Known rows, with every way that one mark hangs from another
[pamizi guze [kenut bavapur]]: [ 4.47  5.06  0.82 -0.39  2.22  2.16 -0.31  4.27  1.78 -0.37 -0.66  0.24
 -0.92  0.04 -1.31  0.16 -1.92  3.51 -0.31  0.23 -0.35  0.22  1.00]
[kenut pamizi]: [-1.24 -3.20  0.17  2.31  0.55 -0.18 -1.68  1.62  1.29  1.00 -1.59 -1.53
 -0.67 -0.27  0.26 -1.68 -0.42  1.65  0.09 -1.15  0.97  1.38  2.38]
[sububi bavapur [kenut pitid]]: [-1.29 -0.71 -1.43 -4.68 -0.84 -0.24 -0.71  1.54 -1.43  2.39  1.32 -0.54
  0.78 -0.30 -1.31  0.48 -1.56  0.62  0.61  1.09 -0.89 -0.05  0.04]
[kenut [sububi bavapur]]: [-0.45 -3.55  1.72 -0.35  1.22  1.65 -2.11  1.34 -0.69  1.46  1.61 -1.51
  1.48  1.06  1.22  2.13 -0.64  1.89  0.36 -0.70  0.54 -0.25  0.94]
[kenut sububi]: [-1.57 -2.81  0.68  1.31 -0.84  1.66 -0.96  1.68  0.55  0.29  0.44 -2.53
  1.48  3.10  0.50 -0.25 -0.35  2.27  0.38 -0.56  1.04  0.64  2.06]
[kenut pitid [sububi bavapur]]: [-1.46 -4.61  1.20 -1.29 -0.60  0.92 -1.28 -0.23 -2.25  2.70  3.12 -2.04
  0.52  1.10  1.15  0.88 -1.04  1.32  0.67  0.36  0.01  0.33  1.03]
[kenut bavapur pamizi pitid sububi]: [-0.57 -3.49  0.15  4.83  0.72  2.09 -1.80 -1.62  0.01  2.72  1.37 -1.73
 -1.15 -0.50  2.67 -2.44 -1.61  3.22  0.60  2.45  0.93  1.71  1.29]
[pamizi guze [kenut pitid]]: [ 0.83  2.19  0.37 -3.18 -1.49  0.22  1.19  3.13  0.25  0.74 -0.10 -0.92
 -1.21  2.43 -2.52 -0.57 -1.71  1.24  0.07  0.36 -0.96  0.28  2.26]
[pitid guze]: [-2.00 -0.75 -1.70  1.86 -0.60 -1.27  1.90  3.45  0.64 -0.08 -1.05 -2.81
  1.37 -0.06  0.28 -0.33  0.60  2.92  0.11 -0.89  0.50  0.54  1.47]
[bavapur sububi]: [ 1.07 -0.22 -1.60 -2.05 -1.10 -0.77  0.49  0.32  1.15 -0.99  0.95 -2.35
 -0.44 -0.40 -0.01 -0.91 -0.69  2.09  0.46 -0.95  1.86  2.15  1.51]
[kenut [pamizi guze]]: [-0.79 -0.77  2.19  1.96 -0.63  0.13  0.12  2.08  1.72  1.32 -1.26 -0.96
 -1.02 -0.07 -0.50  0.10 -0.73  2.58 -0.20 -0.45  0.58  0.96  3.18]
[pamizi kenut]: [ 1.23  0.49 -1.40 -1.91  1.47  0.37 -1.61  3.87  1.14 -0.61 -1.72 -1.12
  0.07  1.92 -1.53 -1.14 -1.01  0.69  0.11 -1.44 -0.10  0.10  1.22]
[sububi bavapur [kenut pamizi [pitid guze]]]: [-3.84 -1.71 -2.16 -0.68 -0.54 -1.95  0.05  0.43  0.03  3.43 -0.68 -0.71
  0.53 -2.25  0.63  0.59 -1.37  1.04  0.59  2.49 -0.96 -0.71  0.11]
[pamizi guze]: [ 0.54  1.15  1.98 -0.72 -1.64  0.62  1.55  3.74  0.68  0.18  0.12 -1.33
 -0.02  1.21 -1.73  0.57 -0.47  3.19 -0.21 -1.15  0.32  0.90  2.84]
[sububi kenut]: [-1.65  1.25 -2.00 -2.17 -1.72  0.34 -0.07  3.36  1.35 -0.06 -1.33 -1.22
  1.56  1.83 -2.14 -1.02 -0.85  1.39  0.35  0.19  0.11  0.36  1.09]
[bavapur [kenut pamizi] sububi]: [ 2.71  0.09 -0.10 -1.66 -1.06  0.08 -1.12 -3.88  1.91 -1.06 -0.89 -1.06
 -2.33 -3.66 -0.03 -2.67 -0.92  0.57  0.21  0.00  1.33  1.61  2.44]
[sububi [bavapur [kenut pamizi pitid]]]: [ 1.86 -3.07  1.57 -2.46  0.86  0.43 -2.47 -2.07 -1.89  2.17  0.56 -0.22
 -2.12 -4.10 -0.16 -1.01 -0.89 -0.18  0.09 -0.46 -0.71  0.29  1.63]
[nusuk guze]: [-1.40 -2.22  0.06  1.31 -2.88  0.82 -0.41  3.94 -0.42  1.05  0.97 -1.67
  1.24  0.60  0.31  0.76 -0.17  3.24 -0.23 -0.98  0.18 -0.13  2.72]
[pamizi guze [kenut bavapur sububi]]: [ 3.24  3.80  1.61  0.98  1.64  3.38 -0.55  3.00  2.13 -0.06 -0.02 -0.17
  0.13  1.95 -0.06  1.11 -2.14  3.81 -0.06  1.57 -0.17 -0.36  1.15]
[bavapur kenut sububi]: [ 3.70  1.57 -0.53 -4.06 -1.84  0.39 -0.11 -2.43  0.93 -2.01  0.23 -1.50
 -1.39 -2.33 -1.01 -2.15 -0.63  1.07  0.22 -0.64  1.21  1.62  1.89]
[bavapur [sububi [kenut pamizi pitid]]]: [-2.05  0.14 -3.29 -2.54 -3.03 -1.68  0.54 -2.00  1.98  0.98 -0.10 -1.59
 -1.01 -0.31 -0.17 -2.24 -2.04  0.83  0.96  2.52  1.06  1.71  1.34]

Rows
[ 2.14 -1.19  3.13 -2.69 -0.29  0.77 -1.11 -1.60 -1.56  2.41  0.84  0.23
 -2.44 -4.03 -0.81  0.18 -1.13  0.67 -0.17  0.20 -1.04  0.09  2.24] | [sububi [bavapur [kenut [pamizi guze] pitid]]]
[ 0.77 -1.37  0.56 -1.92  2.75  1.49 -3.09  2.33  0.56  0.71  0.00 -0.72
  1.14  2.12  0.18  1.76 -1.56  0.56  0.32 -0.49 -0.35 -1.30  0.40] | [pamizi [kenut [sububi bavapur]]]
[-2.39 -2.31 -1.07 -2.34 -0.17 -0.71 -1.74  0.18 -0.31  3.42 -0.08 -0.11
 -0.33 -1.51 -0.45  0.00 -1.88  0.52  0.59  1.67 -0.74 -0.07  0.47] | [sububi bavapur [kenut pamizi pitid]]
[ 0.49 -2.77  0.66 -0.85  0.39 -0.62 -0.86 -1.73 -1.51  2.19 -0.06 -0.78
 -1.39 -4.88  0.56 -0.55 -0.40  0.43  0.10  0.39 -1.04 -0.18  1.37] | [sububi [bavapur [kenut pamizi [pitid guze]]]]
[ 0.12  0.76 -2.37  2.15  1.17  1.18  0.16  1.34  0.55  0.84  0.22 -1.91
  0.55  1.15  1.61 -1.28 -1.52  2.81  0.57  2.59 -0.39 -0.06 -0.03] | [pamizi [kenut bavapur [pitid guze] sububi]]
[-1.12  1.47 -3.69 -4.55 -3.72 -1.28  1.56 -0.84  1.04  0.03  0.95 -1.96
 -0.13  0.88 -1.13 -1.87 -1.68  1.19  0.94  1.84  0.89  1.68  0.92] | [bavapur [sububi [kenut pitid]]]
[-3.69 -5.49  0.42  2.81 -1.90  0.61 -1.22 -1.50  0.00  2.68  0.56 -2.66
 -0.63  2.10  1.42 -2.07 -1.05  1.47  0.72  1.22  0.75  1.29  2.67] | [kenut pamizi pitid sububi]
[ 0.16 -0.25 -3.18  3.62  0.18 -1.57  1.50 -2.58  1.06  1.51  0.99 -2.19
 -2.17 -4.64  3.27 -2.59 -1.34  3.96  0.64  2.95  1.36  2.33  0.44] | [kenut [bavapur sububi] pamizi [pitid guze]]
[ 0.57 -0.15  3.64  1.12 -1.82  2.69 -0.92 -1.72  1.74  0.45 -1.10 -0.71
 -0.86 -0.05 -0.37 -0.59 -0.77  1.67 -0.19  0.87  0.10 -0.09  3.78] | [bavapur [kenut [pamizi guze] sububi]]
[-0.77 -3.23  1.19  0.54 -2.34  1.69 -1.56 -3.78 -0.23  1.35 -0.21 -1.69
 -1.34 -0.11  0.24 -3.32 -0.75  0.29  0.41  1.21  0.14  0.81  3.20] | [bavapur [kenut pamizi pitid sububi]]
[-2.10 -3.97  3.40  0.92 -0.94  0.76 -0.64 -1.19 -0.71  4.07  1.97 -1.03
 -0.88  0.05  1.51  2.09 -1.73  1.78  0.38  1.90 -0.26  0.00  2.33] | [kenut [pamizi guze] pitid [sububi bavapur]]
[-0.69  0.56 -2.53  1.15 -0.40  0.68 -0.87  0.33  0.90  2.20 -0.61 -0.46
 -0.76 -1.40 -0.03 -3.07 -2.04  2.50  0.52  2.91  0.14  1.37  0.51] | [sububi [kenut bavapur pamizi pitid]]
[ 2.14  1.50  0.22  1.44 -0.59  0.08  1.17 -2.35  1.13  1.86  2.10 -0.88
 -3.37 -3.61  1.55 -1.54 -2.30  4.10  0.37  2.73  1.41  2.68  1.59] | [kenut [bavapur sububi] [pamizi guze] pitid]
[-1.14  2.63 -3.92  0.56 -1.46 -0.12  2.04  2.03  0.44  1.22 -0.18 -1.50
  0.96 -0.92 -0.28 -1.97 -1.22  3.49  0.51  3.17 -0.34  0.71 -0.27] | [sububi [kenut bavapur [pitid guze]]]
[-3.26  0.69 -4.45 -1.02 -3.22 -2.76  2.32 -1.88  2.27  0.97 -0.52 -2.13
 -0.30 -1.02  0.66 -1.64 -1.60  1.37  0.97  3.26  0.89  1.15  0.97] | [bavapur [sububi [kenut pamizi [pitid guze]]]]
[ 3.37  2.56  0.99  2.46  1.04  0.71  0.39 -0.90  2.76  0.60  0.64 -0.40
 -2.33 -3.83  1.44 -0.35 -1.99  4.73  0.06  1.57  1.82  2.18  1.55] | [kenut [bavapur sububi] [pamizi guze]]
[-0.40  2.75 -0.60  0.89 -1.39  1.14  0.62  0.87  1.44  2.44 -0.26  0.11
 -1.06 -0.99 -0.67 -1.58 -2.33  3.47  0.27  3.67 -0.25  1.05  1.29] | [sububi [kenut bavapur [pamizi guze] pitid]]
[-2.71 -6.42  1.48  1.33  0.27  0.58 -2.38 -1.82 -1.20  3.79  1.76 -1.60
 -0.48 -0.22  2.17  0.44 -1.28  0.98  0.69  1.11  0.16  0.41  1.60] | [kenut pamizi pitid [sububi bavapur]]
[ 2.19  1.27  1.03 -2.94 -3.72 -0.24  1.17 -4.89  0.79  0.40  0.63 -1.04
 -3.54 -3.11 -0.89 -2.17 -1.54  0.96  0.25  1.59  0.65  1.80  3.36] | [bavapur [kenut [pamizi guze] pitid] sububi]
[-0.93  3.00 -1.11 -2.02 -2.69 -0.85  1.25 -0.49  3.63  0.21 -0.84 -0.59
 -0.54 -0.34 -0.60  0.05 -2.08  1.92  0.47  2.16  1.18  1.01  1.92] | [bavapur [sububi [kenut [pamizi guze]]]]
[ 0.63 -2.01 -0.09  2.24 -0.34  2.63 -0.62 -0.06 -1.09  1.59  2.64 -2.27
 -0.13  0.84  1.56 -2.00 -1.27  3.69  0.61  1.86  0.83  1.70  0.86] | [kenut bavapur pitid sububi]
[ 2.97  2.43  1.68 -2.11 -2.19  0.29  0.32 -3.40  2.31 -0.72 -0.55 -0.60
 -2.63 -3.36 -0.65 -1.18 -1.22  1.53 -0.05  0.68  1.04  1.35  3.25] | [bavapur [kenut [pamizi guze]] sububi]
[ 0.33  0.46  2.03 -3.25 -0.02  1.32 -0.46  1.49 -0.44  2.14  1.68 -0.52
 -0.17  2.44 -0.56  2.48 -2.18  1.08  0.29  1.30 -1.27 -1.11  1.37] | [pamizi guze [kenut pitid [sububi bavapur]]]
[-2.33 -2.88 -1.07  6.71  0.27  0.82  0.30 -1.40  0.58  2.63  0.58 -2.50
 -0.26 -1.21  3.76 -1.90 -1.06  4.20  0.63  3.46  0.68  1.08  1.00] | [kenut bavapur pamizi [pitid guze] sububi]
[-0.02 -2.44 -0.08 -2.73  1.09  0.99 -2.43  0.95 -0.96  1.78  1.21 -1.12
  0.20  2.13  0.32  0.55 -1.78 -0.07  0.63  0.50 -0.82 -0.68  0.52] | [pamizi [kenut pitid [sububi bavapur]]]
[-1.66 -5.06  2.08  2.33  1.96  1.13 -3.24 -0.22  0.52  2.54  0.29 -1.05
  0.48 -0.31  2.42  1.71 -1.00  1.51  0.38  0.00  0.71 -0.19  1.40] | [kenut pamizi [sububi bavapur]]
[ 0.52 -2.33  0.87  5.90  2.35  2.69 -2.59 -0.07  1.58  1.39  0.07 -1.29
 -0.20 -0.60  2.89 -1.24 -1.25  3.82  0.30  1.27  1.48  1.12  1.22] | [kenut bavapur pamizi sububi]
[-1.07 -1.24 -0.14 -0.09 -3.42  1.02  1.32 -1.92 -0.80  0.36  0.35 -2.78
  0.38  0.27  0.17 -2.02  0.10  1.17  0.40  1.48 -0.41  0.16  2.28] | [bavapur [kenut [pitid guze] sububi]]
[ 4.46  5.14 -0.63 -2.72 -0.04  0.66  1.18  0.50  1.08  0.14  1.58 -0.36
 -2.38 -0.85 -0.77 -0.74 -2.80  3.03  0.29  2.29  0.20  1.33  0.73] | [pamizi guze [kenut [bavapur sububi] pitid]]
[ 1.63  0.13 -1.31  0.37  1.39  2.36 -1.78  1.15  0.07  0.85  0.99 -1.35
 -0.36  1.85  0.58 -1.99 -2.08  2.01  0.54  1.81 -0.10  0.49  0.29] | [pamizi [kenut bavapur pitid sububi]]
[ 1.26  0.23  1.38  2.86 -0.01  1.03  0.45  0.40  0.02  2.57  0.94 -0.68
 -2.64 -2.41  0.63 -1.77 -1.70  4.11  0.02  1.88  0.38  2.12  2.03] | [kenut bavapur [pamizi guze] pitid]
